Each row was made from one small tree. The marks that hang from a mark follow it in brackets, in the order of their numbers. Every link used is in the known rows. Write each row's tree.
Known rows
J535[J580[J724[J995[J77]]]]: [-1.77  0.45  0.49  4.91 -3.01 -1.03 -0.52  1.63 -0.11 -1.36  0.13  1.66
 -0.42  0.60 -0.22 -2.32 -2.08 -0.79 -0.75  0.47 -3.12  0.46 -3.45  1.05
  0.17]
J995[J77 J535[J580] J724[J494]]: [ 0.27  0.32 -1.70  4.64 -3.59  0.24 -1.17  1.79  0.96  1.04  1.66  1.71
 -1.46 -1.29 -1.69 -2.47 -1.64 -1.28  1.05 -1.28 -3.18  0.28 -1.92  1.18
 -1.48]
J535[J580[J724[J494[J77] J995]]]: [-1.48  0.71  0.05  4.05 -3.05 -0.65 -0.87  1.10  0.12 -1.11  0.61  2.17
  0.23  1.73  0.02 -3.32 -2.60 -1.05 -0.73 -0.03 -2.24  0.37 -3.82  0.82
  1.12]
J724[J494[J77] J580 J995[J535]]: [ 1.40  0.08 -2.49  4.26 -3.94 -0.51  1.17 -0.82  0.67 -0.86  1.40  3.46
  0.75  1.87 -1.23 -2.15 -3.28 -1.14  0.63 -1.19 -0.61  1.01 -3.01  0.83
  1.27]
J995[J535 J724[J494 J580]]: [ 1.29  1.28 -2.63  3.35 -3.91  0.96  1.08 -0.58  0.91  0.35  1.12  1.18
 -0.82 -0.58 -1.11 -3.13 -1.89 -1.64  1.78 -1.44 -1.75  0.82 -1.91  1.01
 -1.61]
J494[J77 J724]: [-1.75  1.48 -0.80  2.77 -2.65  0.06  0.95 -1.76  1.38 -0.87  0.91  1.65
 -1.12  1.46 -1.10 -2.67 -2.13  0.64 -2.13 -1.64 -0.43  0.30 -3.84  0.76
  2.34]
J995[J77 J535 J724]: [ 0.60  0.86 -0.87  4.73 -3.14  0.33 -0.67  0.84  0.88  0.13  1.59  1.48
 -2.19 -1.40 -2.29 -1.63 -0.60 -0.81  0.62 -1.39 -2.93  0.71 -2.11  1.19
 -1.87]
J896[J494[J724] J995[J77]]: [-1.07  1.13 -1.57  3.83 -2.21 -1.16  0.40  0.07  0.23 -1.53  3.52  2.75
 -2.64  1.48 -0.71 -2.25 -1.25  3.37 -0.51 -1.20 -0.86  1.23 -4.36  0.11
 -0.40]
J995[J724]: [-0.06  1.14 -0.55  3.48 -1.95 -0.32 -0.05 -0.92  0.78 -0.52  0.59 -0.19
 -0.92 -0.07 -1.15 -3.12 -0.31 -0.56 -0.85 -0.87 -2.53  1.07 -2.78  0.39
 -0.73]
J995[J535]: [-0.46  1.37 -0.09  2.23 -3.63  0.70  0.38 -0.75  1.10 -0.53  0.18  1.74
 -1.71 -0.19 -1.35 -2.44 -2.33 -1.37  1.04 -0.96 -2.66  1.09 -2.65  0.51
 -0.15]
J896[J494[J77 J724] J995]: [-0.91  1.71 -1.23  2.60 -2.09 -0.90  0.70 -1.05  0.40 -1.37  3.36  2.58
 -1.71  3.54 -0.51 -3.00 -1.82  3.10 -0.81 -1.87 -0.64  1.35 -5.21  0.21
  1.11]
J896[J494[J724]]: [-1.78  2.04 -1.20  2.36 -2.52  0.05  0.20 -0.85  0.76 -1.55  0.66  2.42
 -2.19  0.54 -0.36 -2.96 -1.60  1.05 -0.92 -1.25 -0.61  0.74 -3.81 -0.26
  1.31]
J580[J724[J494[J77] J995[J535]]]: [-0.34  1.57 -0.18  3.87 -3.23  0.78 -1.53  0.65  0.09 -1.83  1.93  3.96
 -1.07  1.10 -0.91 -2.88 -2.15 -0.89  0.02 -0.49 -1.06  0.70 -3.59  0.76
  0.12]
J580[J724[J494 J995]]: [-0.81  1.30 -0.36  4.05 -2.50  0.20 -1.33  0.39 -0.10 -2.26  1.41  3.03
 -1.02  0.30 -0.34 -3.22 -1.52 -0.57 -0.55  0.35 -1.01  0.80 -3.41  0.20
 -0.29]
J896[J494 J995[J77]]: [-0.62  0.44 -0.97  4.05 -2.00 -1.84 -0.08  0.69  0.04 -1.79  2.95  2.41
 -1.73  1.35 -0.77 -2.30 -0.87  2.53  0.00 -0.89 -1.61  1.77 -4.59  0.34
 -0.46]
J995[J77 J535 J724[J494 J580]]: [ 1.13  0.36 -2.94  5.14 -3.92  0.35  0.59  0.98  0.99  0.27  1.74  1.92
 -1.12 -1.70 -1.76 -2.13 -1.29 -1.17  1.19 -1.49 -1.49  0.48 -1.80  1.60
 -1.94]
J896[J995]: [-0.47  0.60 -0.37  2.79 -2.14 -1.24  1.18 -1.34  0.53 -1.21  2.15  0.44
 -0.96  1.84 -0.71 -3.04 -1.57  1.39  0.05 -0.36 -2.52  1.85 -3.80  0.32
 -0.71]
J580[J724[J995]]: [-0.99  1.49  0.67  4.20 -2.42 -0.16 -0.68  0.19 -0.28 -2.47  0.74  2.30
 -1.14  0.69 -0.44 -2.59 -1.32 -0.50 -0.86  0.44 -1.91  0.93 -3.56  0.42
 -0.32]
J995[J535 J724[J494[J77] J580]]: [ 1.25  1.11 -2.55  3.51 -3.86  0.67  0.93 -0.51  1.01  0.42  1.30  1.51
 -0.21  0.38 -1.34 -3.08 -1.99 -1.51  1.11 -2.00 -1.31  0.68 -2.49  1.41
 -0.58]
J535[J580[J724[J494]]]: [-2.31  1.10 -0.23  3.12 -3.34  0.12 -0.32  1.15  0.48 -0.92 -0.16  1.29
 -0.33  0.22  0.46 -3.91 -2.41 -1.26 -0.08  0.11 -2.29  0.27 -3.40  0.96
  0.30]

Which tree is each row?
[ 0.34 -0.03 -1.14  4.02 -2.15 -1.03 -1.02 -0.96  0.72 -1.40  1.70  3.08
  0.40  1.88 -1.39 -2.80 -2.03 -0.40 -1.34 -0.78 -0.85  1.13 -3.69 -0.11
  2.02] => J724[J494[J77] J995]
[-0.94  1.69 -1.04  3.12 -2.23 -0.44 -0.17 -0.92  0.27 -1.88  1.12  3.00
 -2.12  1.32 -0.64 -2.39 -1.73  1.21 -1.13 -1.04 -0.96  1.02 -3.68 -0.62
  1.28] => J896[J494[J724[J995]]]
[-0.59  1.61 -1.21  3.72 -2.87 -0.13 -0.52  0.03  0.39 -1.56  1.62  3.93
 -2.76  0.61 -1.22 -1.62 -1.83  1.08 -0.56 -1.30 -1.17  0.84 -3.35 -0.25
  0.74] => J896[J494[J724[J995[J77 J535]]]]
[-1.11  0.24 -0.25  4.05 -4.03 -0.24  0.01  1.47  1.05  0.05  0.29  1.93
 -1.38 -0.76 -1.45 -1.53 -2.64 -1.28  0.91 -0.79 -3.48  0.45 -2.50  1.34
 -0.15] => J995[J77 J535[J580]]
[-0.03  0.75 -2.19  4.71 -3.80 -0.19  2.12 -0.95  0.73 -0.95  1.29  2.70
 -1.66  0.23 -1.43 -1.01 -2.83  0.31 -0.31 -0.85 -1.14  0.46 -2.26  0.81
  0.04] => J494[J724[J580 J995[J77 J535]]]
[ 0.51  0.10 -0.99  3.55 -3.40 -0.43 -1.06 -0.06  0.68 -0.36  1.62  3.47
  0.04  2.25 -1.40 -2.51 -3.27 -1.25  0.23 -1.03 -2.29  0.87 -3.17  0.19
  1.62] => J724[J494[J77] J995[J535[J580]]]
[-0.59  1.23  0.57  4.98 -3.25  0.18 -1.16  1.34 -0.16 -2.09  1.36  3.37
 -1.89 -0.17 -1.15 -1.67 -1.50 -0.57 -0.06  0.10 -2.18  0.71 -3.16  0.94
 -1.09] => J580[J724[J995[J77 J535]]]
[ 0.58 -0.85 -2.93  5.92 -3.07 -1.66  1.09  0.05  0.53 -1.60  1.26  2.83
  0.66 -0.16 -1.07 -1.82 -2.01 -0.52 -0.45 -0.13 -0.40  0.94 -2.63  0.60
  0.40] => J724[J494 J580 J995[J77]]
[ 0.50  0.67 -2.66  3.91 -2.70 -0.31  1.25 -0.90  0.83 -0.37  0.60  0.23
  0.15 -0.35 -0.65 -3.60 -0.97 -0.89 -0.01 -1.01 -1.01  0.81 -2.45  0.79
 -0.71] => J995[J724[J494 J580]]
[ 1.18  1.19 -0.60  2.85 -2.62 -0.23  0.61 -1.01  0.34 -0.09  3.15  0.49
 -1.93  1.72 -1.36 -2.94 -1.34  0.86  1.33 -1.06 -3.41  1.80 -3.03  0.55
 -2.56] => J896[J995[J535 J724]]
[ 1.10  1.38 -1.60  3.48 -3.83  0.56  1.75 -0.79  0.71  0.16  0.44  0.41
 -1.05 -0.22 -1.20 -2.46 -1.64 -1.49  1.36 -1.38 -2.54  0.97 -2.06  1.25
 -1.70] => J995[J535 J724[J580]]
[ 0.69 -0.18 -2.69  4.52 -3.03 -1.23  1.47 -1.07  0.49 -1.52  0.74  2.20
  0.78  0.82 -0.62 -2.64 -2.46 -0.82 -0.05 -0.15 -0.61  1.23 -2.72  0.14
  0.57] => J724[J494 J580 J995]
[ 0.45  1.01 -1.32  2.95 -3.54  0.57 -0.81  0.40  1.05  1.11  1.30  1.27
 -0.61  0.90 -1.27 -3.44 -2.24 -1.69  0.92 -1.81 -2.99  0.46 -2.59  1.03
 -0.24] => J995[J535[J580] J724[J494[J77]]]
[-0.41  0.85 -1.87  4.24 -3.09 -0.90  2.43 -1.97  0.80 -1.24  1.01  2.14
  0.05  2.55 -1.03 -1.81 -2.77  0.60 -1.94 -1.36 -0.21  0.45 -3.61  0.88
  2.32] => J494[J77 J724[J580 J995]]
[ 1.12  1.66 -0.74  2.97 -2.49 -0.63 -0.44 -0.12  0.03 -0.49  3.71  2.28
 -1.66  3.33 -1.18 -2.93 -1.15  1.75  0.91 -2.33 -2.29  1.75 -4.60  0.60
 -0.76] => J896[J494[J77] J995[J535 J724]]
[-0.56  1.35 -0.80  3.04 -3.37  0.21  0.69 -1.30  0.69 -0.48  1.06  2.20
 -2.05  1.33 -1.18 -1.94 -3.15  0.00 -0.30 -0.68 -2.65  0.57 -2.42 -0.03
  0.50] => J494[J724[J995[J535[J580]]]]
[ 0.04  0.48 -0.69  4.70 -3.53 -0.14 -0.53  1.59  0.78  0.76  1.05  0.93
 -1.64 -0.82 -1.77 -1.83 -1.47 -1.24  0.80 -1.21 -4.01  0.39 -2.11  1.37
 -1.48] => J995[J77 J535[J580] J724]
[ 0.54  0.06 -0.32  4.92 -2.99 -0.76 -0.64  0.23  0.50 -1.20  1.40  3.10
 -1.55  0.04 -2.15 -0.80 -1.91 -0.56 -0.07 -0.39 -2.83  1.17 -2.53  0.28
 -0.19] => J724[J995[J77 J535]]
[-0.55  0.44 -2.26  5.09 -3.12 -1.00  2.22 -1.13  0.64 -1.40  0.99  2.07
 -1.05  0.30 -1.15 -1.29 -2.26  0.76 -1.46 -0.52 -0.72  0.51 -2.64  0.62
  0.59] => J494[J724[J580 J995[J77]]]
[ 0.38 -0.67 -1.66  6.04 -2.89 -2.13  1.92 -0.19  0.32 -1.79  0.46  1.91
  0.40  0.30 -1.21 -0.99 -1.81 -0.41 -0.82 -0.03 -1.43  1.09 -2.94  0.93
  0.44] => J724[J580 J995[J77]]
[-0.48  2.08 -1.06  2.80 -2.76  0.15 -0.26 -0.77  0.28 -1.52  1.36  3.52
 -2.61  1.24 -0.89 -2.14 -2.18  0.89 -0.21 -1.31 -1.31  0.96 -3.40 -0.59
  0.84] => J896[J494[J724[J995[J535]]]]
[-0.96  1.32 -1.24  4.06 -2.26 -0.77 -0.47 -0.16  0.35 -1.90  1.51  3.34
 -2.16  0.69 -0.96 -1.86 -1.44  1.40 -1.39 -1.02 -0.80  0.86 -3.69 -0.35
  1.18] => J896[J494[J724[J995[J77]]]]
[-0.72  0.84 -1.00  4.15 -3.33 -0.13  0.37 -0.33  0.70 -0.54  1.47  2.64
 -2.18  0.54 -1.54 -1.27 -2.84  0.28 -0.63 -0.72 -2.47  0.36 -2.36  0.23
  0.32] => J494[J724[J995[J77 J535[J580]]]]
[ 0.17 -0.16 -0.15  4.89 -3.35 -1.18 -0.54  0.79  0.41 -0.68  0.98  2.64
 -1.04  0.60 -1.78 -0.98 -2.56 -0.91  0.15 -0.28 -3.66  0.96 -2.58  0.48
  0.04] => J724[J995[J77 J535[J580]]]
[-1.36  1.59 -0.05  2.72 -4.28  0.98 -0.46  1.08  0.74 -0.16  0.47  2.41
 -0.98  0.76 -0.45 -3.22 -3.13 -1.75  1.17 -0.96 -2.58  0.30 -3.28  1.36
  0.28] => J995[J535[J580[J724[J494[J77]]]]]
[ 0.70 -0.30 -2.53  4.67 -3.04 -1.47  1.36 -1.07  0.59 -1.43  1.06  2.65
  1.51  1.98 -0.84 -2.49 -2.63 -0.68 -0.72 -0.78 -0.08  1.01 -3.53  0.66
  1.90] => J724[J494[J77] J580 J995]
[ 0.90  0.41 -1.08  3.57 -3.07 -0.04 -1.17 -0.64  0.75 -0.92  2.04  3.89
 -0.40  1.69 -1.77 -2.43 -2.70 -0.88  0.05 -1.17 -1.40  1.10 -3.17  0.07
  1.31] => J724[J494[J77] J995[J535]]
[-1.47  0.79 -0.48  4.29 -4.27  0.60 -0.77  2.49  0.73 -0.31  0.81  2.91
 -1.71 -1.24 -0.89 -2.17 -2.54 -1.39  1.08 -0.51 -2.67  0.14 -2.68  1.60
 -0.83] => J995[J77 J535[J580[J724[J494]]]]
[ 0.39  0.20 -0.96  4.76 -1.77 -1.58  0.32 -0.14  0.33 -0.73  3.28  0.25
 -1.29  0.90 -1.42 -2.45 -0.19  1.71 -0.28 -0.72 -2.69  1.52 -3.46  0.81
 -2.14] => J896[J995[J77 J724]]
[-1.79  1.59 -0.34  3.35 -2.85  0.75 -0.88  0.62  0.55 -1.78  1.07  2.58
 -0.60  0.25 -0.21 -3.78 -1.45 -0.66 -0.76 -0.53 -0.23  0.41 -4.11  1.10
  0.60] => J580[J724[J494[J77]]]
[-1.59  0.35 -0.32  4.77 -3.09 -0.75 -1.03  1.76  0.09 -1.21  0.69  2.25
 -0.38  0.37 -0.13 -2.85 -2.22 -0.82 -0.48  0.39 -2.45  0.37 -3.29  0.79
  0.11] => J535[J580[J724[J494 J995[J77]]]]
[-0.59  1.22 -0.62  3.33 -3.34 -0.07  0.48 -1.18  0.87 -0.41  1.46  2.70
 -1.17  2.72 -1.46 -1.84 -3.31  0.18 -1.19 -1.50 -1.95  0.32 -3.38  0.59
  2.04] => J494[J77 J724[J995[J535[J580]]]]
[ 1.03  0.54 -0.89  4.28 -2.67 -0.71  0.16  0.08  0.42 -0.23  3.48  1.06
 -2.11  0.83 -1.83 -2.10 -0.91  1.17  1.03 -1.14 -3.25  1.53 -2.97  0.96
 -2.79] => J896[J995[J77 J535 J724]]
[ 0.59  0.46 -2.07  5.07 -2.18 -2.06  1.00  0.56 -0.23 -1.20  3.11  1.40
 -1.07  1.36 -0.64 -2.35 -0.32  2.28  0.34 -1.31 -1.51  1.69 -4.15  0.93
 -1.65] => J896[J494 J995[J77 J724[J580]]]
[-1.47  1.77 -1.85  3.16 -3.10 -0.43  1.55 -0.81  0.75 -1.38  0.54  2.56
 -0.78  1.65 -0.27 -2.65 -2.14  0.95 -1.25 -2.00  0.39  0.54 -4.42  0.76
  2.40] => J896[J494[J77 J724[J580]]]
[-0.49  0.99 -0.47  2.91 -1.96 -1.60  0.17 -0.47  0.17 -1.57  2.75  2.26
 -0.80  3.50 -0.51 -3.06 -1.39  2.19 -0.36 -1.59 -1.26  1.84 -5.44  0.35
  1.05] => J896[J494[J77] J995]
